In the rows, 128 means zero.
Known rows, with every step that occurs
gapilib, suliz, megu: [155 112 162 164  98  83 157 154 113 120 130 193 159  90  95 141 124 139
  95 128 172 168  97 123 136 111 115 133 165  72]
kuze, suliz, megu: [137 106 149 166 179  96  72 133 163 140 120 114 158  92 152 113 131 135
  72 134 144 158  85 149 136 130 142 121 186 139]
boget, dupu, gapilib, suliz, kuze: [142 199 108 131  53 168 179  83  87 152 171 175 109 203 118 111 180  70
 168 118 145  66 129  76  98 108  87  93  78  62]
dupu, sasu, suliz: [114  93 141 131 166  99 156 135 151 108 142  83 155 129 128 139  80 124
  82 190 137 120 159  98 139  99 112 124 170 160]
gapilib, suliz, megu, dupu: [127 156 117 119  51  95 147 145  88 101 140 199 147 102  81 138 144 138
 128  69 159 151 112 136 102 126 126 110 144  80]
gopo, zirep: [ 81 102 131 152 155 102 178 117 126 115 117 100 120 137 132 152  89 133
 104 175 179 164 139 122 168 111 134 137 154 142]
sasu, suliz: [138 123 152 131 150 124 144 123 136 134 123  91 134 122 157 156 104 114
  82 182 131 135 100 121 120 128 139 119 198 155]
gopo, zirep, dupu, kuze, suliz, megu: [ 92  66 124 167 184 119  96  89 183  88 110 128 109 148  91  74 125 147
 153 138 151 114 100 162 193 149 121 109  94 155]
sasu, dupu: [134 171 132  94 146 109 136 137  80 134 135 108 154 100 182 182 127 143
  84 140 146 134  76 150  88 135 182 150 139 107]
megu, dupu, zirep: [125 172  91  81  74 144 139 134  93 143 141 105 161 110 156 129 177 131
  77 107 116 149 133 134  98 156 164 151 168 154]
sasu, dupu, gapilib, suliz: [147 172  98 109  93 153 204 105  50 106 142 188 145 139 155 171 131 130
 158 140 132 109  92 123 112 103 150 133  86  33]
gopo, zirep, dupu, pigig: [111  61 128 149 120 123 177 115 147 148 140  44 134 164 108 158 125 123
 158 124 192 109 163 126 203 120 126 164  32 129]
boget, dupu: [125 172 111 102 109 145 134 129 117 160 129  95 131 137 138 146 135 117
 131 107 118 144 125 137  89 153 141 133 125 153]
kuze, suliz, gapilib: [113 123 219 122 173 121 108 135 133 167  73  84  87 124 179 129 110 108
  64 159 117 144 115 136 136 124 133 157 183 176]
gopo, zirep, dupu: [102 100 124 149 140 135 175  98 143 142 113  84  89 161 108 153 122 141
 150 140 170 133 119 129 170 146 125 136  79 159]
boget, dupu, kuze, suliz, gapilib: [ 93 150 180  72 144 156  90 121 124 131  76 112  81 160 150  86 116  97
 129 130  70 113 140 154 111 153 130 137 139 189]
kuze, suliz, boget: [140 110 167 157 191 109  77 157 155 151  97 105 119  84 170 138 109 127
  83 161 136 169 128 130 121 130 148 133 181 149]
dupu, boget: [113 121 134 141 126 106 176 109 128 115 127 107 193 102 154 114 132 145
  27 169 132 148 132 128 178 127 134 166 169 175]
boget, dupu, gapilib, suliz, megu: [156 164  86 136  66 160 148 102 100 127 145 203 136 154  95 115 159 119
 202  74 101 124 111 134 126 109 102 106  81  60]
suliz, megu: [145 117 157 152 149  97  92 155 139 149 138 133 159  83 140 130 138 149
  76 124 140 160  88 139 129 133 137 143 186 116]
gapilib, suliz, megu, dupu, zirep: [148 161 104 112  32 102 155 136  76 109 142 191 175  94  92 124 181 134
  94  78 145 158 110 142 115 125 135 131 154  87]
zirep, dupu, gapilib: [161 127 101 133 128 214 139 106 145 180 140 113 102 161 151 125 168 142
 179 120  87  94 107 112 140 166 126 151  73 128]
gopo, zirep, dupu, sasu, suliz, megu: [ 98  65 126 168 173  80 132  87 178  86 131  85 112 164  60 122 101 146
 155 141 167  96 126 133 201  86  89  93  78 155]
kuze, suliz, megu, dupu: [111 150 106 122 133 109  63 127 139 122 131 119 143 108 138 108 147 136
 100  77 132 142  99 162 103 142 146  99 168 150]
zirep, dupu: [152 125 139 130 128 156 140 136 149 179 126  89 116 128 134 153 152 147
 124 123 133 124  97 123 122 178 138 155 104 157]
gopo, zirep, dupu, gapilib, suliz, megu: [130  92  98 184  96 149 188  72 129 102 129 193  90 175  61 119 143 143
 221 109 155 110 106 125 206  98  88 111  31  62]
dupu, pigig: [142  84 155 131 123 111 149 168 132 165 155  69 190 110 159 156 124 114
  86 135 161 137 163 115 151 123 146 181 133 111]
kuze, suliz: [124 115 141 148 172 122 125 128 150 147 112  85 143 115 171 135 111 122
  70 168 146 158 115 129 125 142 146 130 182 164]

Rows
[130 148 131  94 129 145  78 168 125 129 122 156 115 108 132 108 121 127
 156 121  83 134 156 138  88 164 141 140 136 138] : suliz, boget, dupu, kuze
[130  84 149 150 176  74 103 139 162 100 150 111 170 110 112 119  95 138
  81 155 136 122 127 121 151  90 106 113 177 138] : dupu, sasu, suliz, megu
[120 160 112 108 106 112  81 148 115 129 148 139 146  95 127 123 155 149
 107  66 128 143 103 151  94 146 145 121 166 126] : suliz, megu, dupu
[164 118 139 160 109 154 163 150 104 130 123 210 109 113 131 141 119 128
 163 148 117 143 146  93 137 101 113 142 127  54] : dupu, gapilib, suliz, boget
[108 139 111  89 109 124  71 157 120  89 156 181 152  96 117  81 147 151
 122  84 106 126 124 153  97 169 141 127 174 126] : suliz, megu, dupu, kuze
[135 118 164 141 148 111 130 101 168 150 173  63 113 181 113 120 151  97
  95 169 172  34 126  69 127 120  82  98 103 157] : zirep, dupu, sasu, suliz, kuze
[123 158 116 104 113 110  80 119 126 107 145 123 132 114 126 129 136 129
 110  89 115 124  82 154  96 127 137  85 182 140] : sasu, suliz, megu, dupu
[ 76 143 176  61 121 111 128 135 108 105 114  86  86 154 121 128  92 108
 110 124  98  91 173 117 115  95 106 123 156 181] : megu, dupu, sasu, suliz, gapilib
[112 127 116 127 175 103  78 146 161 133 113  88 127 129 123 117 101 117
 138 122 118 138 191 128 112 111 122 115 106 165] : kuze, suliz, boget, dupu, sasu
[150 164 137 125  77 113 152 158  96 139 108 175 109 115  96 166 120 114
 161 104 139 162 144 124  91 119 122 126 108  96] : gapilib, suliz, boget, dupu
[146  92 153 136 180 154  64 150 179 136  99 128  96 109 138  95 132 140
 144 148 106 116 127 134 125 183 138 140 116 164] : zirep, dupu, kuze, suliz, boget
[154  87 156 138 169 115  99 149 177 137 124  84 100 124 106 145 106 139
 143 149 119 100 151 107 139 118 106 126  99 160] : zirep, dupu, sasu, suliz, boget
[160 118 124 168  97 142 157 125 111 117 146 214 146 119 115 117 142 132
 149 122 126 138 106 111 154 102 106 127 130  45] : dupu, gapilib, suliz, megu
[136 160  93 115  61 166 149 145  82 112 134 215  95 127 117 134 136 128
 197  92 102 127 159 105 103 114 120 119 109  62] : megu, dupu, gapilib, suliz, boget
[149 124 115 152  91 167 210 119  96 127 139 186 134 143 132 138 125 119
 148 157 128 136 136  91 141 113 111 140 126  69] : dupu, gapilib, suliz
[ 82 137  96  86 130 149 107 132 131  91 132 131 137 129 147  84 122 123
 115 130 113 124 151 140  94 178 150 116 169 173] : megu, dupu, kuze, suliz
[ 97 105 219 105 176 136 101 142 136 127  77 125  96 125 169  89 101 111
  78 177  94 129 133 134 139 147 131 162 190 175] : dupu, kuze, suliz, gapilib
[115 102  92 166  87 176 238  68 112 115 121 163  75 198  78 142 125 129
 222 140 156 106 135 101 194 112  94 120  25  86] : gopo, zirep, dupu, gapilib, suliz
[131  96 130 126 162 168 113 123 174 133 113 108 121 138 140  92 138 133
 130 152 116 104 114 134 129 197 137 136 114 178] : zirep, dupu, kuze, suliz
[105 144 102  99 143 157 109 114 144 116 118 116 137 150 145  88 122 108
 135 138  99 125 141 148  97 171 141 113 135 177] : boget, dupu, kuze, suliz
[ 85  69 116 150 162 108 185  83 166  95 126  56  97 186  79 142  83 131
 155 173 169  93 159 111 190  99  93 105  71 179] : gopo, zirep, dupu, sasu, suliz
[142 158  88 129 158 187  67 106 143 161 112 117  88 151 167 109 142 108
 192 109  64 122 142 140 108 122 136 107  97 136] : kuze, suliz, boget, dupu, gapilib
[155 118 172 139 167 108  97 152 144 136 112 110 109  91 159 160  98 122
  96 173 122 147 110 122 115 113 139 123 200 143] : sasu, suliz, boget
[162 163 109 128 103 126 151 109  63  96 150 215 159 114 138 154 148 146
 157 108 131 115  60 147 121  91 148 123  93  11] : sasu, dupu, gapilib, suliz, megu
[134 155 125 126 156 127  69 135 147 160  95  91 106 121 152 134 125 111
 135 112 109 153 134 149  91 135 146 111 130 162] : kuze, suliz, boget, dupu
[120 109 110 120 116  98  67 143 142 131 158  80 191 110 140 114 154 114
 108  56 153 121 146 160 135 119 148 125 122 118] : kuze, suliz, megu, dupu, pigig
[105 128 120  96 138  99  95 159 132  93 138 108 118 115 116 136  92 129
 130 126 115 113 184 114 100 100 121 103 154 154] : megu, dupu, sasu, suliz, boget
[ 92 145  93 128 118  85  97  84 139  82 128 121 196 104 134  70 160 148
  47  89 124 132 112 176 161 125 137 109 160 182] : kuze, suliz, megu, dupu, boget
[118 134 122 111 147 105  97 170 136 141 130 106 129 119 111 133 108 132
 146 109 114 138 197 119 101 115 119 140 102 142] : suliz, boget, dupu, sasu
[166 166 123 119 111 140 158 135  55 108 130 209 118 109 155 175 125 137
 173 134 121 121 103 128 106  90 151 140  87  21] : sasu, dupu, gapilib, suliz, boget
[110 104  86 155 139 195 175  70 142 140 128 107  75 192 123 127 138 139
 204 139 123 101 128 118 189 132 114 132  45 131] : gopo, zirep, dupu, gapilib
[149  85 140 148 161 101  96 123 183 127 146  94 140 132  87 120 129 148
 130 124 129  89 109 126 153 120  98 113 102 150] : zirep, dupu, sasu, suliz, megu
[135 144 135 105  80 128 144 165 100 100 114 213 115 115  88 124 111 118
 173 125 117 145 162 124  95 140 120 131 115  95] : gapilib, suliz, boget, dupu, kuze
[103 139  99 104 126 122 146 141 129 137 144  88 152 148 109 130 114 125
 132 118 125 128 184 114 107 128 117 134 101 158] : boget, dupu, sasu
[150 168  95 115 128 191  87 130 120 167 131 139  93 139 155 125 147 121
 197  98  58 124 143 127 102 130 133 130  95 112] : suliz, boget, dupu, gapilib
[147 178  95  94  88 153 141 121 102 171 129  88 157 130 150 135 176 115
  96 117 103 151 125 142 103 153 154 153 138 160] : boget, dupu, zirep
[157 116 175 153 109  94 163 178 106 131 107 185 123  81 113 167 104 132
 108 153 164 173 138 103 119 110 124 149 160  83] : gapilib, suliz, boget
